What can hang from each mark
vaba: sozat vozizet
tebabi: rarase
ziri: vozizet
vuriv: sozat
regigur: vozizet
rarase: vozizet
gezo: vozizet
vozizet: gezo rarase regigur vaba
sozat: vaba

Known rows, with every way that one mark hangs from another
gezo[vozizet[rarase regigur vaba[sozat]]]: [ 11.0  23.9  -7.3  28.6 -54.7 -12.7 -28.3 -15.6 -11.4  -6.8   9.1  33.0
   5.9 -14.3 -12.4  -1.3 -12.7  43.1   2.3  34.6  23.1  13.3   9.8  -6.3
 -14.1   0.1 -34.9  16.4  12.0  23.6 -21.6]
rarase[vozizet]: [ 14.8   0.2 -13.7   4.1 -12.0  -5.2   0.5  10.5  -7.5  -2.4 -12.4  -9.7
  -2.9  11.4 -10.5   2.9  -0.2  17.5   4.1  15.9   7.6  -2.7 -14.8   0.5
  -1.8  -5.8 -20.1  -0.3   4.7   2.3 -13.1]
vuriv[sozat[vaba[vozizet[gezo]]]]: [ -4.4  32.2  18.6 -27.3  23.7 -30.5  38.4 -50.2  70.7 -40.9  -3.2  26.8
  11.6  35.4 -29.5   9.1  -6.9  -4.9   0.5 -16.8 -22.4  -4.3 -13.0 -15.1
  15.8 -31.0 -47.2  -6.4  17.9  16.1 -12.6]
ziri[vozizet[rarase regigur vaba]]: [ -9.5  21.4 -21.2  20.5 -33.3  40.2 -31.7 -27.8 -54.9 -19.1 -10.2  26.9
   8.5 -38.6   1.1   2.6 -17.0  24.4  -0.4   9.4  10.0  -6.7  23.1   3.0
   9.9  23.9 -15.0  17.0 -19.5  25.3 -17.5]
ziri[vozizet[regigur]]: [ -1.5   6.3  -1.5  22.0  -4.5  21.1 -17.1 -39.2 -20.4 -15.8 -15.1   6.1
  11.5  17.5  -2.6   1.5 -25.0   8.8  -2.6 -16.6   7.7  -9.8  20.5   3.0
  -3.5  18.5  -9.1  27.5 -23.7  20.2  -4.9]
tebabi[rarase[vozizet[regigur]]]: [ 22.5  -6.7 -20.8  22.2 -22.7 -22.3 -30.8   6.3 -10.7  -0.4 -31.8  -0.5
  -2.5  -4.4 -13.3  13.6  12.9  42.1   5.3  12.7  28.9 -19.6 -13.4  -0.4
  -3.0   1.6 -14.6  19.4 -24.1  13.3 -16.7]
regigur[vozizet[gezo rarase vaba]]: [-23.6   6.6 -26.8  38.3 -14.7  21.4  -9.6  40.5  -7.5 -27.7  16.7  24.0
  -0.6 -82.0  13.7   7.4  18.9  -4.7  10.5  25.4  -6.8  -1.8  27.7   3.4
  32.8  19.2 -43.8  23.7  14.0  -3.7 -28.3]
tebabi[rarase[vozizet[vaba]]]: [ 20.6   0.6 -29.9  17.9 -45.1 -14.9 -32.8   5.6 -45.4  -6.3 -31.5 -10.4
  -2.3 -22.8   2.1  14.7  31.6  34.6  13.1  25.5   8.5   3.8 -28.8  -1.5
   4.9 -15.4   9.5 -17.8  -4.9   0.9  -0.1]
sozat[vaba]: [  4.0  20.7   4.3  -8.4   9.5 -18.0  12.2 -35.2  24.3  -9.4  -9.9   6.6
   3.0  42.8  -9.3   1.2  -5.8  -2.5   1.1 -12.8 -15.1   3.4 -10.3  -4.8
   1.2  -4.1 -31.9   0.9 -17.8  -1.6   2.4]
vaba[sozat vozizet]: [ -2.4  -8.3   9.4 -21.1  15.9 -28.6  15.7 -40.2  38.1  -9.3   3.7  16.5
   2.1  36.0  -7.4   6.7  12.9  10.2  -5.6 -15.0 -25.6   3.5  -9.2  -9.9
  -5.7 -19.2  14.1 -13.2  28.2   6.8  -3.3]
sozat[vaba[vozizet[rarase regigur]]]: [ -7.1   3.4  -9.6 -15.2  17.2 -18.2  12.6 -20.8  42.1  -6.0 -13.3  46.2
  -2.1  -2.4 -30.4   5.2 -12.6  27.4  -2.8  -1.0 -10.8 -13.0   7.0  -4.1
   4.4  10.0 -51.3  19.7  -7.6  29.8 -23.1]
vozizet[gezo rarase regigur vaba[sozat]]: [-19.6  31.4 -11.3  10.0 -39.3   4.2 -20.6 -19.4  -0.2 -31.3  15.1  37.0
  12.6 -35.3   5.1   1.2  -9.6  38.7   4.8  25.8   8.5 -12.2  18.6 -16.3
  22.1   0.5 -30.2  11.0  21.9  23.0 -37.2]
sozat[vaba[vozizet[gezo rarase]]]: [-23.5   8.4 -12.0 -32.8   6.1 -15.3  28.8  -8.1  68.0 -21.5   3.4  40.9
   0.4 -32.0 -22.6   6.5  -3.7   2.9   1.8  12.3  -6.0 -11.5  11.9  -0.6
  24.5 -11.5 -60.0 -11.4  15.7  18.7 -22.4]
vuriv[sozat]: [ 13.3  26.5  20.2  -9.3   6.2  -9.1  12.0 -23.5   8.8 -16.8   1.7   6.6
   6.6  22.8 -12.1   4.0  -1.8  -1.4  -4.3 -15.4   2.2   0.0 -15.7  -8.0
  -4.6 -10.0  -9.3   4.4 -10.6   0.8  -4.5]
gezo[vozizet[rarase regigur vaba]]: [  6.7  11.9 -19.8  39.6 -52.3   8.8 -32.2  26.6 -26.4   4.9   1.5  27.6
  -1.3 -54.5 -16.5  -4.8 -16.6  35.3   6.5  47.2  28.0   9.1  18.9   3.0
  -9.2  10.6 -43.4  17.0  14.1  24.2 -16.9]
vozizet[rarase regigur vaba[sozat]]: [ -5.0  29.0  -8.3   8.9 -29.2  -1.6 -23.2 -27.4 -20.8 -17.7   4.6  33.2
   7.4 -13.0   0.6   2.0  -0.7  42.4  -1.0  11.9  -0.4  -0.3   7.4 -14.2
   4.2   7.5 -13.4  10.8   7.0  14.5 -30.8]
vuriv[sozat[vaba[vozizet]]]: [  9.8  25.5  19.8 -30.9  33.6 -37.5  35.8 -58.9  51.1 -29.6 -14.5  22.4
   7.2  58.4 -32.4   8.2   1.5   2.1  -4.8 -30.3 -32.2   5.8 -25.7 -11.3
  -2.7 -24.4 -28.8  -6.0  -2.4   9.7   0.1]
sozat[vaba[vozizet[rarase]]]: [ -8.5   2.3 -10.8 -31.7  17.8 -19.8  25.6 -14.0  49.4  -4.7  -5.6  36.3
  -4.8  -5.7 -24.4   6.4   6.0   9.5  -3.0  -3.2 -13.2  -2.8  -4.1   2.4
   9.1  -6.2 -41.0 -13.3  -3.3  14.9  -8.5]

Rows
[-18.1  17.2 -12.6  33.1 -26.6  20.5 -27.0  -2.8 -19.6 -22.5  -1.8  11.5
  10.5 -37.1   3.4  -2.4 -18.8  23.6  10.6  28.9  -2.2  -5.2  20.4 -15.5
  19.9   4.3  -8.2  16.1  33.9  21.2 -19.1] -> vozizet[gezo regigur vaba]
[  8.8  -1.1  -9.2  24.4 -33.7  -4.4 -16.5  32.5  11.3  12.1   5.4  29.5
  -3.4 -39.8 -25.6  -3.9 -22.3  28.3  -0.9  34.6  43.8  -0.8  22.3   9.1
 -13.9  16.2 -58.9  25.3  -6.5  24.0 -20.9] -> gezo[vozizet[rarase regigur]]
[-21.9  10.6 -12.1 -11.8   9.7 -13.7  15.8 -11.4  64.5 -20.6  -4.8  49.1
   3.8 -25.1 -27.3   5.3 -16.9  21.3   1.2  12.2  -1.1 -19.4  19.9  -6.6
  22.0   2.7 -71.8  14.1  10.9  33.0 -32.6] -> sozat[vaba[vozizet[gezo rarase regigur]]]
[ -1.0  28.2 -13.3  24.7 -39.4  -4.6 -22.4 -29.5 -12.0 -36.6  -6.9   8.6
  14.3  15.5  -1.5   2.9 -13.3  48.6   9.5  30.0  -1.6  -5.1  -0.3 -23.8
  12.4 -15.1 -23.7  11.9  38.6  15.9 -38.1] -> rarase[vozizet[gezo regigur vaba[sozat]]]
[ -5.4  -3.0  -2.3 -15.7   5.7 -19.2   3.7 -25.2  32.3 -10.1   5.7  44.0
   1.8   1.0 -17.5   7.0  -0.8  39.1  -9.4  -1.4  -2.7 -14.4  11.0  -5.9
  -1.6   0.2 -16.1   8.7  11.3  24.6 -30.5] -> vaba[sozat vozizet[rarase regigur]]
[ 16.0  19.3   4.3  21.5 -45.6 -22.4 -16.2 -28.2  -7.5 -11.3   6.9   7.3
   7.1  24.7  -1.8  -1.1   3.9  17.6   5.2  21.4   0.9  30.1  -8.5  -8.1
 -16.8 -21.5  -5.4 -13.1  28.9   4.2   6.0] -> gezo[vozizet[vaba[sozat]]]
[-16.7  -0.1   6.5  -2.2   7.9 -21.9   4.6 -34.0  51.1 -25.4   4.9  28.9
  10.2  17.3 -10.0   5.5 -11.4  25.6  -1.1   2.1 -12.9 -14.2  17.9 -19.4
   6.7 -13.2 -13.7   5.8  38.9  27.3 -25.5] -> vaba[sozat vozizet[gezo regigur]]
[-21.2  -2.5 -15.9  25.0   2.8   9.1   6.6  47.4  29.3 -18.9  20.6  24.2
  -3.6 -67.6   5.8   6.8  17.7 -12.8   3.0  14.7   4.3 -16.9  30.7   9.1
  26.1  22.2 -58.7  29.1 -11.3  -6.0 -28.4] -> regigur[vozizet[gezo rarase]]
[ -8.8 -15.5 -14.5  -3.7  10.0  -0.7   0.7  14.8  17.2   2.9  -1.9  37.5
  -5.4 -44.2 -21.0   1.5  -5.2  29.3  -5.4  11.4   4.3 -16.4  17.6   0.9
   4.4  13.3 -21.3  15.9  15.4  28.5 -26.7] -> vaba[vozizet[rarase regigur]]
[-10.1  38.4   7.3 -23.8  13.1 -23.2  27.8 -34.9  68.7 -39.6  -3.3  56.2
  10.8  -3.4 -40.6   7.9 -18.8  21.3  -2.6  -3.8  -0.5 -19.8   4.4 -12.5
  18.8  -9.1 -83.7  16.1   2.9  32.4 -41.1] -> vuriv[sozat[vaba[vozizet[gezo rarase regigur]]]]
[  0.6  24.4   2.2  21.7 -23.6  -7.6 -25.6 -49.6 -23.3 -18.9  -6.1  14.1
  13.7  31.8   5.7   1.1  -7.4  35.9   1.0   2.1 -16.1   5.3  -2.2 -21.4
  -3.4  -1.7  11.2  14.7  13.4  12.4 -12.6] -> vozizet[regigur vaba[sozat]]
[-24.6  -9.5 -18.1  -4.3   0.7   7.6   2.8  24.3  41.4  -9.6   7.8  41.2
  -0.4 -69.4 -18.5   2.5 -10.7  25.3  -0.3  25.4  13.3 -23.6  30.4  -2.4
  20.5   6.4 -38.7  12.4  29.2  32.9 -37.7] -> vaba[vozizet[gezo rarase regigur]]
[ -4.9  33.2  -7.5  14.0 -39.1  16.9 -27.8 -62.7 -36.5 -34.2  -5.6  31.2
  16.5   0.9   5.1   6.0 -10.6  34.7  -3.1  -3.4   2.5  -4.5  15.1  -4.9
   5.6  11.3  -8.5  11.4 -18.6  22.7 -21.0] -> ziri[vozizet[rarase regigur vaba[sozat]]]
[ 25.3  17.0 -18.3  28.5 -47.7 -30.7 -41.2 -34.6 -33.7 -21.4 -31.5   2.7
   7.3  23.1  -2.1  18.5  22.9  58.4   6.9  10.7   5.6  -5.7 -27.1 -17.0
  -5.0 -12.7   8.9   9.4  -7.7  11.6 -16.8] -> tebabi[rarase[vozizet[regigur vaba[sozat]]]]
[ -0.5  -7.2   7.0  -1.9  17.9 -28.2   1.9 -46.6  31.2 -12.3  -6.1  23.2
   7.2  41.7 -13.1   5.3  -4.1  31.5  -6.2 -13.2 -21.0  -3.1   2.8 -14.7
 -10.4  -6.2   5.3  11.3  20.3  20.8 -17.2] -> vaba[sozat vozizet[regigur]]
[-19.2   6.5  -3.8 -19.5  17.8 -23.1  25.7 -25.7  65.2 -23.0  -4.6  19.9
   5.3  10.9 -17.5   5.4  -4.2  -6.1   4.7  -1.1 -24.6  -4.1   2.8  -7.7
  18.5 -19.4 -35.2 -13.5  29.5  17.6  -5.3] -> sozat[vaba[vozizet[gezo]]]
[ 13.8  20.6 -12.4  26.4 -30.5  -8.1 -26.8 -37.6 -33.1 -23.3 -16.6   3.4
  10.5  38.8  -3.5   3.2  -2.1  54.8   4.1  15.5  -9.3   1.8 -14.8 -22.2
  -6.6 -10.2  -3.6  14.7  23.1  12.0 -27.5] -> rarase[vozizet[regigur vaba[sozat]]]
[  4.0  11.6 -32.3  36.7 -51.7  -4.3 -42.8  11.2 -27.3 -21.5 -29.1   3.7
   5.1 -44.7  -3.7  16.0  10.6  44.9  17.4  38.8  19.7 -17.4  -5.0  -9.8
  20.1  -7.8 -17.8   7.8  13.7  19.0 -24.1] -> tebabi[rarase[vozizet[gezo regigur vaba]]]
[ -2.7  16.1 -26.9  37.8 -38.6  18.8 -28.1  10.6 -27.3 -26.2 -14.1   1.1
   7.5 -22.4  -5.4   1.0 -17.3  41.8  14.0  42.2   4.5  -7.5   7.9 -15.5
  18.5  -0.9 -24.3  18.1  43.8  20.1 -36.1] -> rarase[vozizet[gezo regigur vaba]]
[-22.0   2.0  -5.5 -13.9  -2.4 -15.3   6.9 -17.1  54.2 -24.7  14.1  46.6
   5.8 -25.3 -15.1   6.7  -8.1  33.6  -3.9  13.2   7.4 -21.1  23.7 -10.4
  16.0  -2.6 -37.6   7.6  26.3  31.1 -42.4] -> vaba[sozat vozizet[gezo rarase regigur]]
[ 11.1  20.1  -7.4  10.1 -57.7 -14.6 -15.6  -7.5  -4.3  -8.3  16.3  26.1
   2.0 -16.2  -6.0   0.4   4.7  24.5   2.0  35.9  17.8  23.0  -0.9   1.4
  -9.9 -14.2 -31.1 -15.5  13.3  10.3  -8.5] -> gezo[vozizet[rarase vaba[sozat]]]
[ -5.0  13.3 -11.5  30.1 -10.1  -4.6  -8.6  -4.5 -11.7 -24.7  12.9  22.5
   1.1 -14.2  15.7  10.6  35.3  13.8  -0.4   0.7 -22.0   6.9   4.9  -1.7
   9.7  14.6 -24.8  23.3  -7.4 -11.9 -20.2] -> regigur[vozizet[rarase vaba[sozat]]]
[  0.1  27.5 -12.8   8.1 -43.4  -4.8 -10.8 -24.9 -11.2 -37.4   1.0  -0.1
  10.5  12.5   6.3   7.6   3.9  29.4   8.7  29.7  -4.8   4.8 -11.4 -16.2
  14.3 -29.1 -10.5 -13.8  42.3   5.4 -21.0] -> rarase[vozizet[gezo vaba[sozat]]]
[-17.1  14.4  -4.2  41.2  -8.3  -7.5  -8.4 -19.6   4.8 -39.2  13.6  10.6
  10.3   1.4  21.7   9.0  24.7  -3.2   7.2   2.3 -33.0   4.6  11.9 -13.4
  20.2  -0.4 -15.7  18.9  18.3 -11.6 -16.8] -> regigur[vozizet[gezo vaba[sozat]]]
[-19.4   3.9 -17.4  46.6  -7.0  13.6 -12.5  19.2 -10.0 -27.8   7.3   4.3
   2.9 -40.3  17.8   5.4  19.6 -13.1  12.2  13.4 -27.3   3.1  19.8  -2.7
  25.2  12.1 -21.8  23.7  23.9  -6.5 -14.1] -> regigur[vozizet[gezo vaba]]
[-20.2  40.0  -9.4  11.9 -46.3  23.6 -24.2 -53.7 -13.0 -45.9   5.9  35.5
  20.6 -21.5   7.5   7.4 -16.4  28.0   1.3   9.4  13.1 -12.8  29.3  -7.1
  21.8   6.4 -26.6   7.0   0.1  28.1 -32.4] -> ziri[vozizet[gezo rarase regigur vaba[sozat]]]
[ -1.1   6.3 -17.0  21.9 -17.3   6.0 -10.3  15.2   7.7 -17.6 -11.3   1.7
   5.1  -7.7 -12.6   3.0 -21.5  31.0   7.2  28.1  20.1 -22.2  10.9 -10.2
   9.0   0.1 -43.9  27.3  21.7  19.1 -37.1] -> rarase[vozizet[gezo regigur]]
[-13.9  29.8   1.7   5.3 -31.2  -4.8  -9.1 -34.8   1.1 -34.3  13.7   9.4
  14.8   0.9  15.7   3.2   1.1  10.0   7.0  15.8 -11.8   7.4   1.9 -19.8
  18.8 -21.1   2.2 -14.3  39.1   4.7 -10.6] -> vozizet[gezo vaba[sozat]]
[-19.2  40.1  -7.9  -5.5 -47.5  21.3 -10.8 -50.3 -12.0 -47.4  13.8  26.1
  16.0 -24.6  16.8   8.1  -2.5   8.5   1.5   9.1   7.9  -0.6  18.2  -3.1
  25.6  -8.1 -20.5 -15.7   2.9  12.0 -18.6] -> ziri[vozizet[gezo rarase vaba[sozat]]]
[ 15.1  20.9   2.2  41.3 -42.7 -19.2 -30.6 -32.8 -11.1  -9.7  -1.7  15.3
  10.0  28.8  -8.6  -3.0 -12.4  36.6   4.5  23.7   1.8  21.1   4.3 -13.4
 -20.7  -8.0 -15.1  14.3  24.6  18.4  -8.0] -> gezo[vozizet[regigur vaba[sozat]]]
